Known rows, with every way that one mark hangs from another
G(W X(M(V))): [-0.59 -0.09 -2.24 -2.03 -3.33  1.19  1.95  0.48 -0.78 -0.92 -3.59  0.72
 -0.12 -3.40 -1.62  2.18 -3.20 -1.63 -5.59  0.78  0.51 -1.80  1.16 -4.28
  1.96]
X(M): [-3.42  2.29 -1.91  0.51 -3.69  0.37  4.74  2.26  1.55 -0.65 -1.50 -0.49
 -2.11 -1.86 -3.32  2.63 -3.57  1.69 -0.37 -1.27 -0.82 -0.35  1.79 -1.58
  2.90]
M(W): [-2.77  2.24 -1.14  0.28 -4.64  2.19  3.43  1.51 -0.63  2.14 -0.44 -1.57
 -1.37 -0.56  0.71  2.56 -2.44  4.31  2.49 -1.58 -1.50 -3.70  0.94 -2.75
  0.35]
G(V X(E M)): [-0.24 -2.38 -4.03  1.60 -1.29  0.07  3.32  3.99 -0.53 -0.88 -4.91  0.94
 -0.63 -6.34 -5.22  0.25 -3.34 -0.95 -1.37 -0.30 -1.77  0.27  0.00  0.28
  1.70]
V(G(X(E M))): [-0.61 -2.18 -2.88 -1.36 -1.75  1.68  3.49  0.19 -0.26  1.85 -3.41  2.63
  0.43 -3.39 -3.37 -0.42  0.12  0.48 -1.55 -2.44 -2.16  0.90  0.34 -1.40
 -0.45]
X(E M): [-4.95  1.62 -3.42  0.36 -2.34  1.49  5.71  1.15  0.65  0.41 -1.52 -0.03
 -0.19 -3.02 -5.82  0.85 -2.85  3.03  0.52 -0.65 -3.22  0.47  0.29 -1.36
  1.02]
V(G(W X(E))): [ 0.29 -2.06 -0.55 -1.73 -0.25  1.39  0.42  0.97 -2.29  2.06 -1.40  3.01
  2.84 -3.35 -1.85 -0.85 -0.29  0.78 -1.41 -1.51 -2.50  1.46 -2.09 -0.18
 -2.71]
W(E M(V(G))): [ 4.11  5.68  4.00  0.21 -2.57 -3.12 -1.97 -1.03  2.62  4.19 -1.24 -0.68
 -2.70  3.34  1.28 -2.24 -0.65  0.33 -0.74  0.58 -3.50 -4.20 -1.49 -1.58
  1.34]
X(E M(V(G) W)): [-3.62 -0.81 -0.43 -5.46 -4.06  3.84  3.80 -2.96 -0.64  3.70 -3.12 -0.21
 -1.05 -2.23  0.01 -1.17 -0.95  1.76 -0.21 -1.90 -3.87 -1.78 -0.96 -4.82
 -0.97]
G(V W(M) X): [ 4.03  0.29  0.53  2.05 -0.90 -1.14 -2.77  5.83 -1.37 -0.90 -2.17  1.35
  0.85 -3.38 -3.67  0.42 -2.17 -0.23 -1.58  1.74 -0.91 -0.52 -0.61  0.78
  1.38]
E(X(M(V W))): [-2.61 -0.12 -1.98 -4.31 -4.50  0.63  5.01  0.63  0.43  1.74 -4.19 -3.52
 -3.32 -0.02  2.81  0.41 -2.50  1.78  0.26  1.47 -0.21 -3.11  4.21 -5.88
  0.92]
C(M): [-3.79  2.37 -2.32  2.86 -5.79 -1.85  4.45  2.94 -0.48  2.02 -0.19 -2.49
 -0.25  0.51 -1.21  2.19 -3.56  1.98  1.25 -2.01  1.23 -2.06  1.38 -1.06
  1.86]
V(G(X(E))): [ 1.11 -1.51 -1.90 -0.36 -1.74  0.76  2.07  0.41 -1.38  3.67 -2.97  2.48
  1.42 -2.83 -0.69 -0.03 -1.37  0.94  0.06 -2.17 -2.50 -0.72 -0.72  0.67
 -1.68]
M(V(G(X)) W(E)): [ 3.69  0.53  1.04 -1.24 -2.48  0.09 -1.09 -3.40 -0.73  4.21 -3.32 -0.43
 -2.39  0.97  4.95 -1.09 -0.35 -1.85 -1.83 -1.75 -1.21 -6.05 -1.10 -4.82
 -1.94]
G(X): [ 0.87  1.24 -3.20  1.82 -3.07 -0.86  2.23  2.72 -1.49  1.36 -2.58  0.00
 -0.13 -1.43 -0.35  3.68 -3.48  0.91 -0.39 -0.70  0.16 -2.91  1.77  0.15
  1.57]
G(W): [-1.96  2.74  0.19  0.38 -3.42  0.37  2.05  3.02 -0.44 -0.75  0.23 -0.59
 -0.08 -1.37 -2.16  1.91 -2.54  2.98  0.01 -0.42 -1.39  0.55 -1.01 -0.39
  0.81]
E(X(M(V))): [-1.21  0.81 -2.42 -2.85 -4.63 -2.34  5.47  1.74  1.57  0.80 -4.74 -3.61
 -3.42  0.19  0.74  0.56 -3.26  0.53 -1.09  2.10 -0.21 -1.01  3.73 -3.01
  1.83]
V(G(X)): [ 2.06 -0.88 -0.88 -0.30 -3.20 -0.48  1.23  0.53 -0.14  2.17 -2.99  1.37
 -1.07 -1.45  1.06  1.95 -1.15 -0.41 -0.59 -1.89 -0.15 -1.17  0.44  0.61
  0.14]
V(G): [ 0.22  1.27  0.68 -0.87 -4.28 -0.52  1.98  1.11  1.31  1.66 -1.25 -0.37
 -2.43  0.50  0.47  1.59 -2.47  2.25  1.48 -2.16 -2.25  0.47 -0.53  0.23
  0.29]
X(E M(W)): [-6.07  0.45 -3.09 -1.58 -2.91  4.13  5.91  1.06 -1.42  1.91 -1.45  0.16
 -0.10 -3.11 -3.88  0.55 -1.72  4.45  1.48 -1.86 -3.22 -1.93  0.54 -4.50
  0.19]

Rows
[ 3.18  5.26  1.87 -1.08 -0.64 -3.43 -1.38  3.35  1.04  2.73 -1.10 -1.91
 -0.23  3.04  0.27 -3.17 -0.32  1.06 -0.77  3.13 -2.37 -2.46  0.21 -3.21
  0.00]	G(W(E(X) M(V)))
[-2.18  3.85 -0.50 -1.46 -4.09  0.92  2.88 -2.12  1.50  1.60 -2.08 -1.35
 -4.06  0.56  0.41  0.29 -1.74  0.10 -2.00 -0.57 -1.03 -5.69  0.27 -7.10
  0.85]	X(M(V W(E)))
[ 2.79  1.59  2.01 -3.36 -3.45 -1.67  0.70 -1.26  1.10  4.64 -2.60 -2.70
 -3.95  3.96  6.85 -2.74 -0.12  0.61  1.11 -0.61 -1.65 -3.92 -0.51 -5.04
 -2.86]	M(V(G) W(E(X)))
[ 2.15  5.53  0.30  3.00  0.24 -4.22  0.97  4.74  2.30  3.78 -0.48 -1.64
 -1.21  3.57 -0.61 -1.80 -0.31  2.22  2.42  1.71 -1.53 -3.15  1.77 -0.76
  0.51]	W(E(X) M)
[-3.38  2.97 -0.97  0.75 -2.17  1.80  2.87  0.31  2.14  1.06 -0.28 -0.80
 -3.76 -0.17 -1.28 -0.40 -0.84  1.65 -0.16 -2.43 -1.71 -3.26  0.63 -6.08
  0.34]	X(M(W(E)))
[ 0.97 -0.38  0.17 -5.16 -4.79 -1.19  4.54  0.01  3.09  1.62 -4.41 -2.19
 -4.16  0.73  2.32 -0.46 -1.44 -0.15 -0.59  0.81 -0.24  0.57  2.01 -3.22
  0.16]	E(X(M(V(G))))
[-2.19  3.54 -0.67  1.82 -5.07 -1.09  2.28 -1.41 -0.89  4.31 -0.99 -3.33
 -1.46  2.00  3.48 -0.67 -2.36  0.38 -0.57 -1.61 -0.05 -7.59 -0.07 -6.10
  0.44]	C(M(V W(E)))
[ 3.44 -0.20 -0.26 -2.26 -4.78 -1.44  0.48 -0.72 -0.41  2.99 -4.50  0.14
 -1.45 -0.39  2.89  1.64 -2.37 -1.43 -2.08 -0.27 -0.66 -3.01  0.20 -0.71
  0.37]	M(V(G(X)))
[-1.63 -0.13 -2.45  0.73 -0.34  1.25  1.73  2.56 -3.53  1.47 -1.73  1.88
  4.03 -3.66 -3.88  0.76 -1.98  1.71 -1.50 -0.54 -1.89 -0.35 -1.07 -0.65
 -1.73]	G(W X(E))
[-1.33 -0.87 -3.55 -2.13 -4.53  2.38  3.73 -1.11 -1.83  1.26 -4.43 -0.38
 -1.51 -2.54  0.85  2.55 -2.86 -0.13 -2.95 -0.13  1.15 -5.43  2.12 -5.61
  1.23]	G(X(M(V W)))
[ 0.44 -0.77 -0.63 -0.78 -1.42  2.00  0.39 -2.39  1.28  2.28 -2.03  2.33
 -3.33 -1.35  1.58 -0.94  1.35 -1.30 -1.65 -3.78 -0.28 -2.62  0.55 -5.65
 -1.02]	V(G(X(M(W(E)))))
[ 3.91  5.72  1.11  1.27 -1.28 -4.69  0.40  2.91  1.96  4.19 -2.42 -3.09
 -1.85  4.42  1.11 -1.95 -1.26  1.09  0.56  3.21 -1.81 -4.79  1.67 -2.18
  1.35]	W(E(X) M(V))
[ 3.10  1.39  1.71  0.17 -0.26 -0.57 -2.28 -0.16  0.98  1.36 -0.82  2.72
 -0.61 -0.91  1.33 -0.89  1.18 -1.45 -2.45 -2.05 -1.11 -0.20 -2.58 -1.19
 -2.00]	V(G(W(E) X))
[ 0.29  3.38 -1.04 -0.51 -2.20 -2.87  3.75  1.07  3.98  1.04 -3.58 -3.24
 -4.12  2.16  1.32 -1.51 -2.78 -1.58 -1.83  1.81 -0.54 -2.01  1.68 -5.01
  1.15]	W(E(X(M(V))))
[ 2.88  4.87  4.24  0.14 -0.39 -1.12 -3.47  1.68  2.25  2.31  1.58  1.51
 -0.68  1.00 -1.72 -2.27  1.53  1.31 -0.09 -0.76 -3.81  0.14 -2.50 -1.68
 -1.00]	V(G(W(E M)))
[ 2.66  7.29  1.74  2.67 -2.35 -3.08 -0.82  1.13  1.75  3.48 -0.97 -1.60
 -1.63  3.18 -0.92 -0.10 -2.28  0.91 -1.08  1.75 -2.49 -5.64 -0.52 -2.00
  2.69]	W(E M(V))
[ 2.94  1.72  0.01 -0.10 -2.00 -0.53 -1.40  2.56 -2.53  1.64 -2.03  0.82
  1.94 -0.89 -1.19  1.29 -2.15  0.56 -2.98  2.86 -0.82 -3.44  0.13 -1.32
  1.41]	G(W(M(V)) X)
[-3.50  2.17 -2.68 -1.98 -3.58  1.24  5.12 -0.31  0.10  2.04 -3.20 -1.01
 -0.34 -1.66 -4.00  0.55 -4.53  1.81 -1.56  0.39 -3.44 -1.31  0.32 -3.06
  2.12]	X(E M(V))
[-0.65  0.46  0.73 -2.53 -5.72 -0.55  1.04 -0.32 -0.76  2.25 -0.82 -1.86
  0.08 -0.06  1.62 -1.08 -2.28  0.16 -2.35 -1.29 -0.07 -0.50 -1.83 -3.13
 -0.32]	C(M(V(G(W))))
[ 1.74 -0.02 -0.70  2.46 -0.08 -0.76 -1.46  2.96  1.73 -2.87 -3.06  1.34
 -2.70 -4.73 -3.32 -0.76 -1.34 -3.62 -4.93 -0.66 -0.71  0.51 -1.90 -2.31
  0.71]	G(V W(E) X(M))
[-0.67  4.70  0.78  0.03 -4.04  0.11  0.98 -1.22 -0.30  3.47 -1.67 -2.48
 -2.86  2.12  3.08  0.26 -2.34  1.10  0.00 -0.23 -2.16 -7.06 -0.90 -4.89
 -0.32]	M(V W(E))
[ 1.50  3.02  2.96 -1.04 -2.06  0.80 -1.59  3.04  0.69  2.04  1.15  1.32
  0.12 -0.25 -2.52 -0.16 -0.18  3.37  0.75 -1.00 -2.70  0.91 -1.37 -0.48
  0.17]	V(G(W(M)))
[ 0.90  3.14  0.14 -1.57 -3.36 -1.89  2.13  0.10  0.59  3.91 -2.69 -3.98
 -2.97  3.15  4.63 -1.34 -1.54  1.36  1.03  0.95 -1.19 -5.30  1.14 -5.22
 -1.98]	M(V W(E(X)))
[ 2.86  0.15  1.11 -0.76 -1.07  0.14 -2.06  2.54 -0.81  1.89 -0.48  2.85
  1.81 -1.09 -1.80 -0.08  0.38  0.76 -1.31 -0.79 -1.17  0.25 -0.11  0.03
 -0.36]	V(G(W(M) X))
[ 0.92 -1.44 -1.98 -1.02 -3.09  0.98  2.74  0.05  1.49  0.60 -3.21  1.92
 -1.82 -2.26 -0.68  1.54 -1.33 -0.47 -2.22 -1.91 -0.24  0.45  1.57 -1.17
  1.12]	V(G(X(M)))
[ 3.73  3.14  3.84 -0.89  0.63 -2.21 -2.19  3.55  2.46  2.93  0.86  0.07
 -0.97  2.51  0.37 -3.96  2.81  1.36  1.04  0.54 -2.94  1.57 -0.28 -1.65
 -2.40]	V(G(W(E(X) M)))
[ 2.20 -0.61 -0.68  2.77  0.52 -0.78 -1.99  5.92 -2.99  1.01 -1.72  1.41
  3.24 -5.00 -5.97 -1.21 -1.78  0.90 -0.45  1.64 -3.28 -0.17 -2.23  1.40
  0.03]	G(V W(M) X(E))
[ 2.05 -0.12  0.93 -0.69  0.23  0.84 -0.65  2.61 -2.24  3.20 -0.36  4.26
  4.22 -3.03 -3.58 -1.92  1.17  2.03 -0.53 -0.37 -3.65  0.42 -1.71  0.43
 -1.97]	V(G(W(M) X(E)))
[-0.81  3.01 -1.65  0.82 -1.23 -2.54  3.78  2.60  3.55  0.81 -2.08 -1.48
 -3.70  0.86 -1.05 -0.92 -0.63  0.50  0.49 -0.03 -1.08 -0.34  2.24 -3.43
  0.14]	W(E(X(M)))
[-0.77  2.90 -0.17  0.51 -1.54 -1.41  2.33  2.27  1.08  3.31 -1.23 -2.66
 -2.56  2.05  2.90 -1.35 -0.55  2.10  3.20 -0.87 -0.83 -3.59  1.41 -4.35
 -1.61]	M(W(E(X)))
[ 1.54  6.81  2.93  1.25 -1.45 -1.83 -2.19  1.53  0.48  1.59  0.13 -0.75
  0.09  2.13 -1.61 -1.25 -1.32  1.46 -2.46  2.14 -2.78 -3.54 -2.04 -3.11
  1.20]	G(W(E M(V)))
[ 1.48 -2.33 -1.44 -3.74 -3.71  2.06  1.56 -2.26 -3.73  5.11 -4.14  0.42
  0.93 -1.86  2.67 -0.72 -1.46  0.85 -0.76 -1.25 -1.98 -4.70 -0.55 -2.87
 -2.46]	M(V(G(X(E))) W)
[-3.81  1.16 -2.60  0.10 -7.17 -0.03  3.70 -0.45 -2.26  3.77 -2.04 -3.89
  0.08  0.55  2.78  1.28 -3.79  2.26  0.23 -1.25  1.19 -6.66  1.28 -4.97
  1.00]	C(M(V W))
[ 1.25  0.91  2.41 -3.86 -4.52  0.02 -0.04 -0.21  0.26  0.85 -2.16 -0.77
 -1.53 -0.48  1.50  0.12 -2.10  0.59 -1.99 -0.37 -2.86  0.34 -2.45 -1.74
 -0.49]	M(V(G(W)))
[ 3.33  4.99  3.21  3.43  0.21 -2.96 -3.68  5.30  1.55 -0.79  0.51 -0.87
 -1.57 -0.98 -3.93 -1.48 -1.70  0.52 -0.17  1.20 -3.58 -0.62 -3.14 -0.64
  1.58]	G(V W(E M))
[-1.73 -0.24  0.40 -4.98 -2.69  2.47  2.71 -1.44 -0.39  1.03 -2.43  0.81
 -0.01 -2.74 -3.24 -1.62 -1.15  0.81 -2.23 -0.69 -4.30  2.23 -2.73 -3.37
 -1.14]	X(E M(V(G(W))))
